Each row comes from the steps of one path. Every step used is in the known rows, and no mark comes twice. Write the path behind each row, first mark first.
In the rows, 128 means zero.
Known rows
V, J, P, Q, A, G: [163 153 108 137  99 101 127 161 109 144 128 108 143 104 137  66  94 124
 143 119  99 112 161 125 134 147 152 137 128 114 153 120 108  89 126  85
  90 115 126 131 119]
P, J, Q, G: [125  97 132 131  73 129 114 108 151 102 166 107 155 113 142 156  94  70
 156 131  80  99 148  66  50 164  78 117 205 114 154 164  93 129 120 111
 107 109 112  96 141]
J, P, Q, A, G: [122 128 115 128  91 110  91 154 102 128 144 124 140 103 169  84  76 130
 131 118 100 157 137 104 112 110 143 151  91 108 192 110 113 117 124  61
 129 108 132  92 121]
A, Q: [134  86 142 131 118 114 112 181 151 113 130 121 105  98 191 172  68 140
 169 137 146 109 101 107 137 122 112 126 194 122 146 123 157 126 113 142
 127 122 123  90 126]
A, Q, G: [144  78 137 119  69 105 122 201 144  87 141 145  99 111 169 188  77 118
 165 119 134 114 118 106  99 139 134 127 200 121 145 126 140 102 121 145
 146 139 119 120 135]
Q, J, P: [103 147  54 110 120 129 102 114 140 131 129 118 158 108 151 123 105 149
 136 109 136 129 107 110 121  96 120 120 146 148 140 119 110 131 128 110
 154  98 172 122 125]
V, Q, G: [120 112 150 111  30 182 137 109 108 143 156  90 140 134 118 160 145  80
 134 138 144 126 125  99 120 145 101 175 152  89 163 174 126 127 159 107
 132 137 138 122 136]
A, G: [108 111 143 158  99  84 116 142 191 129 115 149 134  71 160 156  95 130
 171 167 121  89  97 149 139 103 127 141 161 124 140 134 131 119 159 145
 123 145 122  83  92]
G, A, Q, J, P: [124 135  71 147 159 125 113 170 121  78 141 134 113 118 169 103  43 177
 147 117 175 129 125  98 112 122 164 101 146 108 123 103 144 129  78 126
 118 111 166 124 140]
R, G: [126  91 121 102 173 178 115 104 124 159  98  81 130 116 184 174  90 129
 142 170 134 129 129 110 136 127  91 133 169 134 181 119 128 157 135 121
 100 152 150  93 133]
E, Q, G, R, V, J: [137 161 126  48  39 166 196 189 114 129 111  91 129 131 176 169 133 110
 149 128 138  64 133 120  91 149 132 122 190 148 143 122  64 121 172 191
 163 107 138 136 129]
Z, Q, J, V, R: [116 167  77 118 147 130 153 159 140  81 163 145 129 118 209  92 110 149
 145  60 125 150  89 149 126 164 115 149 166 140 133 128 140 129 138 141
 154  91  96 146 128]
Z, Q, G, R: [109 143 150  91  76 129 119 161 123  34 159 164 112 129 200 173 104 112
 151  86 141 119  87 143 116 110 110 134 144 114 164 121 140 142 133 145
 174 133  93 156 123]
V, J, Q: [177 165 127 134 149 151 142 116 135 159 149  86 143 111 138 128 114  86
 157 156 128 106 155 122 143 188  95  98 188 114 131 152 130 139 129 122
  85 127 112 138 124]
G, Z, Q: [ 95 152 156 106 145 164  69 161 174 118 140 133 141  91 216 114  75 122
 164  91 124 163  89 121 128 144 103 130 159  93 210 142 138 114 136 145
 134  84  71 127 112]
J, Q, A, G: [153 151 120 143 158 114  91 133 138 134 167 159 112  91 187 105  82  88
 142 158 104 155 116 118 122 195 115 132 152 100 152 118 163 150 138 119
 116 139 103 112 119]
R, G, E: [139  65 142 126 180 154 110  98 109 193 102  72 136 142 162 198 117 121
 170 167 135 109 162 107 136 143  80  90 164 129 155 142 132 127 138 138
  83 168 153  70 138]
V, J, P, Q, A: [169 153 111 114 106 134 124 148  85 148 129  79 148 117 143  68 104 114
 132 111 117 120 163 115 134 155 137 125 134 116 166 124 109  99 117  81
  94 104 134 138 128]
J, Q, G: [147 136 136 114 109 154 119 123 136 118 182 124 133 121 145 179 106  61
 145 147 118 150 142 101  86 182  96 106 171 107 161 153 127 159 139 110
 138 137 108 130 135]
V, Q: [109 122 150 125  73 190 123  87 113 175 144  67 144 119 134 145 138 105
 139 157 156 123 111  99 159 126  77 173 144  85 163 169 143 147 151 106
 116 123 142  95 125]
R, Q, G, V, J: [150 101 146  78  76 146 174 133 149 168 110  97 152 155 155 181 104  84
 195 144  65  84 145  91 118 222 123  81 168 141 137 151 103 103 155 145
 152 156 146 125 124]
V, Q, J: [ 91 147 101 118  81 175 121  81 122 159 147 111 153 136 142 125 137 126
 124 123 153 120 103  95 153 130  98 173 148 101 133 151 132 146 158 114
 138 133 149 115 139]
Z, Q, G: [135 141 148 100  73 131 122 154 136  53 160 150 125 125 178 157  85 104
 158 107 131 134 114 141 110 134  94 150 165 103 163 140 134 122 130 137
 162 104  93 147 140]
G, V, R, Q: [130  90 125  96 163 132 179 109 167 181 113  72 137 135 202 171 123 111
 178 140  84  81  79  98 145 185  85  71 170 180 131 164 154 107 174 152
 152 110 149  70 118]
V, J, Q, A, G: [190 172 114 148 155 114 125 142 134 150 145 132 122  97 158  86  99  89
 146 149 106 111 146 131 138 215 130 121 177 108 124 125 147 114 132 130
  83 141 108 147 120]
J, P, Q, G: [116 115 128 104  52 141 112 145  99 111 158  95 156 130 135 140  95 108
 132 105 113 151 157  89  88  98 126 130 112 118 200 139  85 125 125  57
 144 105 135 109 133]
J, P, Q, G, R, E: [ 97 103 138 108  60 128 106 146 109 103 163  98 155 129 158 165 135 109
 120  94 139 151 130  69 104  95 131 129 105 117 192 130  79 145 133  44
 162 129 123 112 123]
G, E, Q: [140 100 153 108  96 140 142 135 129 195  95  56 141 129 153 186 159 104
 190 166 151  65 162 121 125 137  58  85 191 126 117 167 114 117 158 168
 125 100 142  53 131]
E, Q, A, G, V, J: [165 157  92  83  98 110 156 174 162 170  68 120 116 100 205  96 112 120
 156 161  97  68 133 132 119 176 101 156 199 136 107 115 127 115 178 174
 141  83 131  96 131]
Q, A, G: [140 122 124 127 115  89  93 160 147 127 109 163 101  76 197  94  93 119
 143 154 123 113  88 147 140 157 150 152 148 118 147 107 161 103 148 149
 125 148 131 116 107]
A, Q, J, V: [116 106  87 124 124 111 122 199 154 120 134 147 115 112 197 136  87 164
 156  82 131 129 111 105 116 159 145 138 193 127 123 109 142 138 126 144
 146 132 121 122 123]
G, Q, J, P: [110 122  89 121 119 125 116 119 111 159 149 139 193 133 111 106 117 121
 123 173 117 102 125  94  90 131 128  69 144 144 143 131 162 134 101  92
 132  96 172 130 137]
J, Q: [137 143 136 127 154 162 105 102 142 144 169 101 136 109 163 158 102  86
 153 163 131 147 127 101 125 164  75 103 167 109 162 150 143 182 132 109
 118 122 112  99 125]
P, Q: [100 111 177  98  85 148 116 129 122 124 140 111 140 141 182 139  99 119
 134 131 152 122 137 101 137 109 112 128 132 101 187 143 109 160 146  88
 129 143 102  87 125]
V, Q, A: [132 131 136 112  86 184 104 103  86 168 140  90 122 122 162  93 135 100
 117 143 154 137 100 105 157 169 102 185 132  79 167 147 166 129 146 111
 115 129 144 114 138]
Q, J, V, R, G, E: [120 108  61 123 184 135 165 141 122 173 129  99 135 130 175 128 165 142
 136  82 122 131 125 126 112 195 138 103 176 172 116 137 122 113 161 145
 116 150 145 116 125]
G, R, V, J: [111 143 158  86 111 146 143 153 111 139 135 105 134 130 191 156 119 144
 149 113 158  61  88 121 163 127 162  91 132 144 173 119 107 122 162 186
 132 161 144 140  90]
E, Q, J: [111 168  74  67  90 159 159 139 154 141  88 108 142 115 191 136 124 137
 142 146 150  90 121 119 113 122  87 140 208 147 114 118  90 157 157 163
 170  78 149 100 141]
Z, Q, J: [105 174 100 107 126 124 110 128 151  69 149 171 136 127 201 114  75 149
 151  92 140 128  92 137 143 119  91 149 160 117 134 118 137 144 129 142
 163 101 105 140 138]

Which path is each row?
[119 125 125 111  70 148 117 151  88  94 160  93 150 135 130 119  85 118
 129 113 134 157 170  89  80 105 145 116  99 100 192 138  89 129 109  59
 129 104 145 117 135]  J, P, Q, G, A
[130  71 109 122 106 142 172 154 118 150 122  54 137  93 188  87 133 104
 159  97  65 102 114  94  81 222 131 119 198 157 157 150 108  84 122 128
  91 100 137  91 113]  P, J, V, R, Q, A
[ 94 154  76 128  81 170 115  82 107 167 155  93 167 128 127 111 129 131
 126 114 136 143 114  87 138 113  97 174 124 102 149 148 121 138 139  87
 136 103 162 111 140]  V, Q, J, P
[133  97 156  90  62 166 163 138 125 136 126 101 139 129 152 185 102  84
 188 154 101 115 130 102 114 194 135  93 161 136 163 142  96 116 131 135
 156 162 149 118 120]  R, Q, G
[128 115 127 108  87 199 121 147  93 196 138  59 127 113 163  79 163 108
 126 111 129 167 128 113 131 209 130 190 135  83 183 154 152 149 159 104
 111 124 128 129 111]  J, V, Q, A
[146  99 150 100 120 137 105 140  90 164 131 135 150 128 149  89 125  86
 118 204 133  99 115 111 108 186 131  80 152 123 164 130 204 126 108 116
 109 120 150 134 130]  G, Q, A
[ 69 127 117 139 106  89 138 144 170 118 113 185 130  99 201 173 103 149
 174 130 101  81  72 129 151 111 174 109 130 150 126  96 120 142 160 159
 160 199 136  99  76]  A, G, R, Q, J
[123  97 100 119 199 186 163 175 132 188 122  47 125  84 194 120 152 124
 140  96 107 174 111 125 101 205 145 120 180 159 196 145 126 117 162 127
  90 120 117 113 101]  J, V, R, G, Z
[ 87 118 189  67  37 142 136 170  95  87 166 148 132 173 187 167 103 115
 123  88 140 116 128  90 101 123 168 119 107 113 203 126  75 141 170 122
 165 177 103 127 122]  P, Q, G, R, V
[ 93 133 108 102 114 141 160 157 122 124 156 126 142 149 192  95 134 139
 112  68 132 142 125 107 113 160 154 132 141 137 155 134 100 148 165  95
 140 140 101 114 125]  P, Q, J, V, R
[156 109 111  86  71 112 133 140 158 147 120  99 153 143 123 166 128  91
 156 121  87  84 147 105  88 158 109 106 166 139 135 160 116  93 164 133
 147 110 142 143 133]  Q, G, V, J, P
[101  99 145  98 100 157 111  78 164 202 123  78 155 154 166 161 131 112
 154 147 113  93 108  76 149 134  49 150 144 101 149 181 159 150 189 125
 143 110 137  76 134]  G, V, Q
[127  85 143  70  70 120 120 135 176 132 117 119 138 146 156 193 124  90
 155 131 108  89 118 107  89 150  97 107 170 133 146 161 129 118 182 150
 170 132 135 123 131]  Q, G, V
[103  88 139 134  82 118 104 106 160  94 170 109 153 115 164 179 134  67
 141 118 104  92 122  44  74 156  80 115 200 116 148 156  90 149 129 101
 128 140 100 103 133]  P, J, Q, G, R, E
[ 84 138 129  91  91 132 117 123 131 112 143 155 146 157 187 118  97 139
 116 100 146 122 129  96 130 117 131 130 134 112 157 123  96 163 152  97
 149 151 112 107 139]  P, Q, J
[146 155 133  98 126 132  92 149 112  76 143 148 102 115 224  86  72 122
 146 111 141 144  92 145 147 156  94 159 147  97 168 114 172 127 116 139
 142  95 101 142 137]  Z, Q, A
[132 111 145 156  84 127 104 113 103 184 139 119 124 115 146 104 137 102
 146 143 128 118 122 114 155 167 111 178 122  75 136 156 165  97 162 127
 103 152 136  90 129]  V, Q, A, G, E
[110 112 151  86  78 156  93 170 168 129 131 124 138  98 155 163 120  81
 149 106 125 141 112 113  79 163 144 111 175 116 197 154 105  92 158 149
 144 131 108 145 117]  Q, G, Z
[159  96 124 148 159 104 194 151 111 163 127 103 108  96 187 128 133 101
 178 139  94 104  89 137 147 223 147  73 158 173 118 141 150  46 139 155
 113 151 147  79 114]  V, R, Q, A, G, E
[136 106  77 128 211 143 188 116  98 153 140 107 142 122 167 135 131 120
 108 163 121 110  97 116 108 170 122  76 186 193 135 125 168 108 126 127
  96 129 159 109 147]  V, R, G, Q, J
[119  50 110 139 135 141 172 140 119 163 128  52 167 104 153 110 140 108
 140 133  68  93 135  85  52 183 112 108 208 159 161 158 122 107 118 110
  66  97 136  85 128]  P, J, V, R, G, Q
[129 111 128 139  93 134 118 112 137  82 167 105 147 118 138 134  82  78
 151 138  99 101 157  67  46 168  97 104 190 100 147 161  98 131 103 112
  95 110 122 108 147]  P, J, Q, G, A
[106 117 117 113 121 126 121 119 127 156 138 158 181 140 129 117 124 115
 124 183 134  82 114 101 104 151 127  69 166 140 132 133 172 143 116 122
 130 125 157 135 135]  G, Q, J
[143  71 165 113  61 114 120 142 129 139 131 105 135 141 118 207 154  74
 173 132 142  89 151 126  96 157 111  81 169 122 134 175 118  83 155 153
 134 157 138 115 133]  Q, G, E
[148  96 142 145 121  72  88 155 135 152 110 153 104  96 175 113 117 112
 163 147 124  98 112 148 139 168 142 123 141 113 128 128 163  79 151 158
 112 163 132  92 109]  Q, A, G, E
[120 128 169  93  37 181 153 132  97 161 179  88 159 149 138 146  96 115
 150 130 137 124 129  86 120 173 132 164 131  93 192 164  84  94 170 152
 139 125 143 124 140]  R, V, Q, G
[146  88  88 142 205 167 188 197 104 144 134  54  97  99 192 119 121 148
 139 106 133 161 128 124 102 201 158 117 178 147 157 127 149 127 123 124
  80 126 136 113 120]  J, V, R, G, A, Q
[194 170 116 119 160 146 122 126 112 156 146 103 122 111 158  88 111  80
 139 145 128 120 147 124 142 223 112 109 177 110 137 130 148 127 126 127
  82 130 114 155 131]  V, J, Q, A
[ 95  75 133 134  49 164 128 118 130 166 133  43 167 106 143 109 144 107
 157 109  92  99 142  75  87 157  88 175 183  96 169 179  98 131 138 101
  88  99 124  83 117]  P, J, V, Q
[119 159 131 121 125  88  92 168 129  56 143 199  94 100 242  98  75 137
 148 100 123 127  70 158 151 127 128 165 127 104 155  91 176 129 134 154
 153 130  89 135 112]  Z, Q, A, G, R
[113  96 157 163 100  76 126 148 166 152 127 163 162  90 126 137 105 113
 162 212 102  72 117 130 112 121 137 102 157 126 140 138 169 121 137 125
 108 139 129  95 102]  A, G, Q
[110  80 125 126  58 163 115 128 116 165 129  58 151 107 158  75 140 105
 140 103  89 112 135  79  85 180 104 182 174  93 169 163 114 119 137 104
  87 102 127  95 123]  P, J, V, Q, A
[116  75 106 132  92 137 182 153 167 152 117  21 154  78 180 119 174 105
 147 115 107  87 120  80  81 180  82 145 239 156 136 168  76 110 145 118
 106  66 117  72 123]  P, J, V, R, E, Q
[135 103  94  98 168 161 138 110 114 197  87  83 141 150 179 184 123 135
 162 157 129 101 173  99 116 147  71 106 187 141 126 122 102 137 152 152
 112 140 158  69 158]  R, G, E, Q, J
[129 111 186 108  44 167 149 128  90 184 185  81 162 164 121 162 112 106
 167 125 132 112 151  83 122 180 125 138 124  87 177 179  85  75 176 160
 130 133 144 107 143]  R, V, Q, G, E
[102 105 144  82  60 137 123 156 126  84 128 135 115 124 165 206 151  93
 133 113 156  91  87 129 106 110 147 104 151 141 163 130 125 138 155 153
 166 177 137 144 104]  Q, G, R
[116 111 142  94  77 154 122 160 197 155 112  75 149  90 184 178 169  86
 141 148 167 130 121  66 109 173  84 147 223 115 154 156  68 130 169 119
 172  98  99 114 139]  R, E, Q, G, Z
[110 180  75 115 126 124 103 124 134  75 157 154 149 121 187 104  68 156
 151  83 123 151 102 128 131  99  89 149 140 121 145 113 130 134 111 114
 165  70 120 136 139]  Z, Q, J, P
[141  73 174 106  67 150 159 131 114 164 125  93 145 149 136 205 122  74
 206 147  97 100 154  98 114 205 125  62 154 131 145 160 101  92 137 144
 144 175 151  99 124]  R, Q, G, E
[117 111  94 123 124  98 113 171 157 101 132 164 113 114 198 150  68 161
 154 103 146 110  93 104 134 128 131 128 197 134 117 104 146 125 121 149
 147 135 130 111 136]  A, Q, J
